Known rows, with every step that occurs
N-D-S-L: -1.761	-1.791	0.828	-5.897	-4.335	1.625	-4.605	-1.663	1.901	4.219	-4.826	-6.442	-1.455	3.149	-0.646	6.132	-1.141	-2.594	-0.728	-3.961	4.791	-0.782	-1.880	-2.490	-4.357	2.281	1.580
N-D-M-L: -2.064	-3.598	-2.200	-2.864	-2.815	-1.230	1.959	-4.443	-0.681	0.883	-4.820	-4.296	-3.635	3.402	3.745	2.394	-0.321	-3.479	1.871	-2.411	2.314	0.280	-4.302	-0.295	-3.845	-3.141	0.715
L-M-D-S: -4.987	-4.298	1.360	-5.036	-2.684	-0.840	-1.044	-2.343	-1.571	0.701	-3.256	-6.520	-2.461	0.511	4.122	0.060	0.197	-4.417	0.793	-4.485	2.566	-2.187	-6.230	-2.920	-0.695	0.001	1.786
S-L-M: 0.471	-0.979	1.934	-3.510	-3.741	-0.892	-0.013	-4.065	-2.388	-0.723	-2.624	-6.413	-2.576	2.003	0.050	0.789	-0.221	-1.439	0.874	-1.593	5.439	-0.944	0.041	-4.605	-5.648	1.312	1.068
S-L: 0.429	-1.119	-0.847	-4.856	-2.155	-0.978	-4.051	-2.044	1.573	1.990	-3.783	-3.877	-1.689	3.209	-1.075	1.692	0.206	-1.211	-0.392	-1.387	5.156	-1.624	0.931	-2.341	-5.420	0.610	-0.455
F-H-N-Y-M: -4.400	-2.535	1.593	0.099	-2.986	-2.482	1.483	-2.094	-0.325	-0.630	-0.822	-6.483	0.511	0.834	2.237	5.362	6.012	-1.444	-1.712	1.201	-0.456	-0.420	2.230	-7.657	0.579	-2.275	-0.532
M-Y-N-D-S-L: -4.557	-2.340	0.615	-6.368	-4.812	1.056	-2.935	-2.304	3.475	2.497	-4.561	-6.227	-2.209	2.205	-1.419	5.525	-0.554	-2.203	-0.674	-3.955	4.437	-1.950	-2.802	-2.024	-3.664	3.370	1.958
S-L-M-D-N-Y: -3.950	-2.232	-0.056	-2.259	-1.209	-2.515	2.698	-1.757	-0.153	2.887	-5.683	-7.790	-0.637	0.003	-0.832	3.710	1.531	-2.943	-1.194	-2.771	1.413	1.383	-2.258	-3.984	0.497	-1.128	-0.372
F-S-L-M-Y-N: -8.121	-2.571	-0.098	-4.725	-1.937	-2.447	2.596	-4.179	2.992	-4.104	-0.226	-5.022	-3.199	-1.061	-0.955	-1.030	1.620	-0.965	-0.281	0.064	3.713	-2.404	-1.703	-3.965	-3.211	1.169	1.555
H-N: -2.222	-0.808	0.185	-2.487	-2.573	-2.395	-2.520	-5.298	-1.729	-2.505	-2.788	-4.462	-1.416	4.992	4.244	2.773	1.695	-0.036	-3.781	0.557	3.664	2.310	0.923	-1.086	-5.103	-0.020	0.738
N-Y-M-L: 0.433	-5.347	-1.754	-1.514	-1.764	-1.484	2.912	-3.994	-1.119	1.125	-2.479	-5.646	-3.340	0.639	1.764	1.246	1.731	-2.607	0.027	-0.325	0.038	-0.044	-2.923	-1.721	0.256	-4.040	-0.545
D-S-L-M-Y: -4.274	-4.452	2.195	-4.008	-3.782	-0.492	0.456	-3.622	0.114	0.569	-4.960	-4.969	-3.485	0.268	-0.156	0.539	1.408	-1.429	0.699	-3.760	4.476	-4.170	-5.512	-2.003	-2.300	1.899	2.100
M-L-S: 2.282	-1.828	-2.246	-5.536	0.262	-1.484	1.061	-6.073	-2.112	1.628	-2.788	-4.613	-4.025	0.844	1.041	0.873	-5.117	-0.672	-2.607	0.508	3.256	-3.255	-3.515	0.987	-3.078	-4.160	0.684
F-M-Y-N: -7.655	-4.667	-1.052	-4.131	0.192	-3.852	1.595	-2.214	3.983	-3.545	-2.065	-2.837	-3.337	-2.613	1.026	-1.444	2.322	-1.016	-0.482	1.471	0.657	-1.834	-2.594	-1.385	-3.481	-0.204	0.867
S-L-M-D: -3.677	-3.324	1.517	-3.206	-1.914	-2.994	-0.344	-5.133	-2.414	-2.294	-1.856	-5.337	-3.341	2.470	1.442	-1.041	2.623	-0.464	2.204	-2.924	3.472	-2.784	-0.700	-2.718	-3.448	-1.011	-0.508
D-S-L: -0.593	-1.787	-0.459	-6.712	-3.290	0.622	-4.755	-1.484	2.313	3.206	-5.031	-5.541	-1.397	2.502	0.042	2.802	-1.298	-3.998	-0.447	-3.529	5.347	-1.607	-2.118	-2.531	-3.596	2.190	0.922
N-D-S: -4.140	-3.031	1.893	-4.606	-3.543	1.314	-2.792	-0.171	-0.033	4.801	-4.162	-6.577	-1.067	0.948	2.654	6.005	-1.027	-2.967	-1.781	-3.476	2.624	0.230	-5.446	-2.595	-2.617	0.378	2.885
Y-M-D: -6.898	-4.879	1.360	-2.550	-0.953	-4.239	-0.178	-3.270	-0.452	-2.396	0.612	-3.658	-2.045	0.033	4.267	-2.046	5.464	-0.556	1.044	-1.622	-0.117	-4.628	-0.182	-4.173	0.002	-3.986	-1.215
F-S-L: -0.877	-0.770	-0.407	-4.670	-0.519	-1.645	-5.821	-2.881	2.459	2.428	-2.034	-5.016	0.742	3.277	-2.485	2.629	1.180	-2.303	0.254	0.084	6.235	0.725	2.754	-4.938	-5.671	-1.501	0.364
S-L-M-D-N: -6.534	-2.727	0.271	-5.791	-1.259	-2.785	1.499	-2.212	-0.165	-0.153	-4.668	-5.852	-1.127	-1.477	3.198	-3.067	-1.203	-2.573	-0.849	-3.385	3.106	-0.171	-1.866	-3.775	-0.645	-0.671	0.216
D-S-L-M: -0.266	-1.501	2.136	-4.679	-4.517	0.329	-0.529	-3.733	-1.775	0.317	-3.470	-7.560	-2.379	1.695	0.716	1.689	-1.346	-3.150	0.864	-2.801	5.473	-0.933	-2.344	-4.650	-4.574	2.291	1.977
H-F-M-D: -3.483	-4.838	1.282	-0.993	2.037	-6.795	-4.526	-4.380	0.370	-2.479	-3.650	-3.013	-3.867	1.585	4.208	0.356	4.095	-0.854	1.535	0.686	0.947	1.433	-0.537	0.440	-4.561	-5.177	-1.261
D-S-L-M-Y-N: -8.031	-2.954	-0.155	-5.694	-3.587	-1.322	3.053	-3.443	2.784	-3.590	-1.685	-5.461	-4.055	-1.650	0.184	-0.740	0.620	-1.980	-0.623	-1.734	3.216	-3.486	-4.090	-2.937	-2.278	3.082	1.986
H-F: -0.256	1.153	1.193	-0.852	-1.703	-4.661	-4.619	-3.714	1.226	-0.926	-3.329	-3.618	-5.425	2.958	3.977	2.602	1.066	-1.199	-3.147	0.753	5.618	2.888	-0.916	-0.032	-4.847	-3.020	-0.216

Rows
-1.451	-0.960	-1.617	-4.415	-1.939	-1.279	1.632	-6.614	-1.818	0.309	-3.819	-5.523	-2.704	3.437	2.343	4.852	-3.736	-1.336	-1.292	0.209	3.171	-2.284	-1.718	-1.025	-3.306	-3.347	0.993
F-H-N-D-M-L-S
-6.399	-4.952	1.183	-4.294	-2.323	-0.986	-1.038	-1.450	0.679	1.302	-2.458	-6.570	-1.403	-0.277	3.887	2.108	2.629	-4.727	0.071	-3.879	0.352	-2.770	-5.302	-4.113	1.972	-1.258	0.968
N-Y-M-D-S
-4.579	-4.689	2.406	-2.063	-2.263	-1.858	1.876	-3.178	-1.174	-0.195	-3.811	-3.662	-3.544	-0.388	0.863	-0.977	2.457	-0.142	0.492	-2.138	3.425	-3.963	-5.148	-1.740	-2.596	-0.124	1.775
L-M-Y
-2.692	-1.252	2.538	-4.681	-5.588	0.580	0.815	-4.093	-1.119	-0.652	-2.433	-8.529	-2.758	1.517	0.185	3.251	-1.355	-2.351	0.239	-2.686	4.950	-0.441	-1.741	-5.014	-4.976	2.949	2.737
Y-N-D-S-L-M
0.330	-1.263	-2.473	-5.881	-0.469	-1.800	1.920	-6.532	-1.337	0.246	-3.312	-4.310	-3.686	1.420	2.501	1.112	-4.653	-2.794	-1.027	-0.394	3.423	-4.087	-3.746	-0.377	-3.039	-4.094	0.824
D-M-L-S
-7.478	-3.625	-0.435	-3.495	-0.191	-4.821	0.555	-3.304	4.404	-4.344	-2.309	-3.083	-4.693	-2.063	1.657	-0.389	2.443	-1.017	-1.031	1.754	1.452	-0.555	-2.510	-0.580	-3.910	-0.529	0.680
H-F-M-Y-N
-3.920	-2.078	2.256	-2.134	-1.598	-4.325	-2.046	-6.461	-1.257	-2.871	-1.173	-6.070	-3.573	3.360	1.290	0.382	3.083	-0.722	1.885	-1.812	4.703	-0.224	0.305	-3.197	-3.790	-2.581	-0.029
H-F-S-L-M-D
-7.574	-2.659	-0.212	-4.877	-2.975	-2.136	3.582	-3.745	2.525	-4.190	-1.098	-4.507	-4.248	-1.267	-0.402	-1.432	1.427	-0.690	-0.603	-0.649	3.184	-3.595	-2.494	-2.770	-3.107	2.281	1.353
S-L-M-Y-N
-4.765	-2.449	2.348	-4.245	-4.612	1.202	-2.720	-2.513	-0.698	2.833	-3.971	-7.197	-1.038	3.396	3.620	7.622	-0.621	-2.479	-2.941	-3.244	2.906	2.024	-4.332	-1.981	-3.253	1.335	3.245
H-N-D-S
-2.121	-1.001	-2.120	-6.036	-1.724	-1.333	3.366	-7.011	-0.643	-0.557	-2.309	-5.470	-4.042	1.143	1.680	2.988	-4.608	-1.864	-1.523	-0.233	2.907	-3.341	-3.289	-0.677	-3.376	-3.505	1.377
Y-N-D-M-L-S
-1.072	-1.487	3.319	-4.190	-5.189	0.860	-0.297	-3.908	-2.075	0.969	-3.344	-8.046	-2.295	2.204	0.149	3.862	-1.330	-2.132	0.712	-3.113	5.194	-0.309	-2.002	-4.701	-5.123	2.322	2.567
N-D-S-L-M
-4.510	-2.127	0.195	-2.227	-0.258	-2.772	1.678	-2.026	0.405	3.145	-4.826	-8.305	0.676	0.084	-1.447	4.158	1.877	-3.483	-0.981	-2.230	2.032	2.479	-1.399	-5.072	0.399	-2.046	-0.060
F-S-L-M-D-N-Y
-2.920	-1.639	-0.902	-2.124	-0.203	-1.827	1.935	0.593	0.776	4.752	-5.926	-6.344	0.330	-1.100	0.040	3.914	0.909	-3.523	-3.088	-1.443	1.094	2.135	-2.758	-3.607	0.335	-1.820	-0.158
D-N-Y
-5.444	-4.531	0.049	-5.337	-1.685	-1.093	-2.775	-1.056	0.143	1.955	-3.693	-5.144	-1.966	0.605	4.195	0.248	0.561	-4.445	0.004	-4.042	2.202	-2.337	-6.077	-1.823	-0.407	-0.561	1.170
M-D-S
-6.549	-3.755	0.128	-4.168	1.373	-5.291	-1.283	-1.794	1.785	-0.277	-5.869	-4.259	-1.661	-1.992	5.022	-2.169	-0.102	-3.075	-1.127	-0.895	1.146	2.750	-1.688	-1.577	-1.612	-3.637	-0.514
H-F-M-D-N
-0.680	-5.323	-2.025	-2.222	-1.632	-1.358	3.708	-3.491	-0.430	1.302	-3.343	-5.941	-2.785	-0.603	2.423	0.452	0.520	-3.331	-0.656	-0.901	-0.166	0.660	-3.349	-2.265	1.133	-3.888	-0.339
D-N-Y-M-L
-8.380	-2.840	1.742	-2.692	-3.168	-0.967	1.477	-2.175	1.439	0.506	-1.429	-4.750	-2.610	0.467	-0.351	5.432	2.169	1.892	-2.140	-0.677	1.611	-1.094	-2.015	-1.574	-4.394	0.038	1.795
M-Y-N-D
-3.796	-4.015	2.154	-2.908	-3.125	-1.310	0.730	-3.929	-0.220	-0.178	-4.425	-4.152	-3.634	0.669	-0.655	0.007	2.092	-0.080	0.892	-2.687	4.414	-4.129	-3.958	-1.782	-3.195	1.287	1.520
S-L-M-Y
-3.417	-3.050	0.306	-6.410	-3.615	-0.296	-3.928	-2.633	2.217	1.145	-3.458	-6.036	-1.657	2.000	0.999	1.951	0.895	-3.596	0.834	-4.214	3.795	-3.181	-1.546	-3.584	-1.752	1.321	0.302
Y-M-D-S-L
-8.961	-3.858	1.662	-2.440	-3.135	-1.815	0.944	-2.385	1.796	0.516	-5.092	-2.401	-2.531	1.137	2.230	3.159	3.780	-1.283	1.189	-3.477	2.421	-4.657	-5.130	-1.838	-2.737	-0.786	1.707
N-D-M-Y
-3.813	-3.339	-2.540	-3.493	-2.844	-1.312	3.119	-4.601	0.245	-0.682	-3.824	-4.729	-4.162	2.630	3.559	1.851	-0.476	-3.377	1.590	-1.968	1.950	0.296	-4.243	-0.537	-3.482	-2.504	0.917
Y-N-D-M-L
-4.685	-2.845	-0.870	-2.060	0.135	-2.962	2.128	-0.346	0.363	3.635	-5.610	-6.411	-0.245	-0.656	0.366	3.148	2.057	-2.971	-2.068	-2.278	0.459	1.274	-3.000	-3.150	1.212	-2.506	-0.719
M-D-N-Y
-4.483	-2.647	0.150	-1.697	-0.604	-2.740	3.420	-1.125	-0.742	2.850	-5.184	-7.324	-0.586	-0.692	0.374	3.078	1.861	-2.905	-1.559	-2.550	0.694	1.645	-2.987	-3.999	1.059	-2.059	-0.325
L-M-D-N-Y
-4.021	-2.857	0.134	-4.517	-4.117	-0.438	-3.562	-2.627	1.838	1.342	-4.628	-7.285	-0.602	3.749	0.331	5.063	2.402	-3.307	0.485	-3.337	3.339	-1.359	-0.051	-4.222	-0.826	1.843	-0.182
F-H-N-Y-M-D-S-L
-6.734	-1.603	1.013	-4.732	-0.890	-3.987	-0.130	-3.801	0.834	-0.824	-4.072	-6.893	-1.364	-0.422	2.926	-1.812	-0.662	-2.997	-1.024	-2.531	4.247	2.442	-0.818	-4.297	-1.152	-2.171	0.543
H-F-S-L-M-D-N
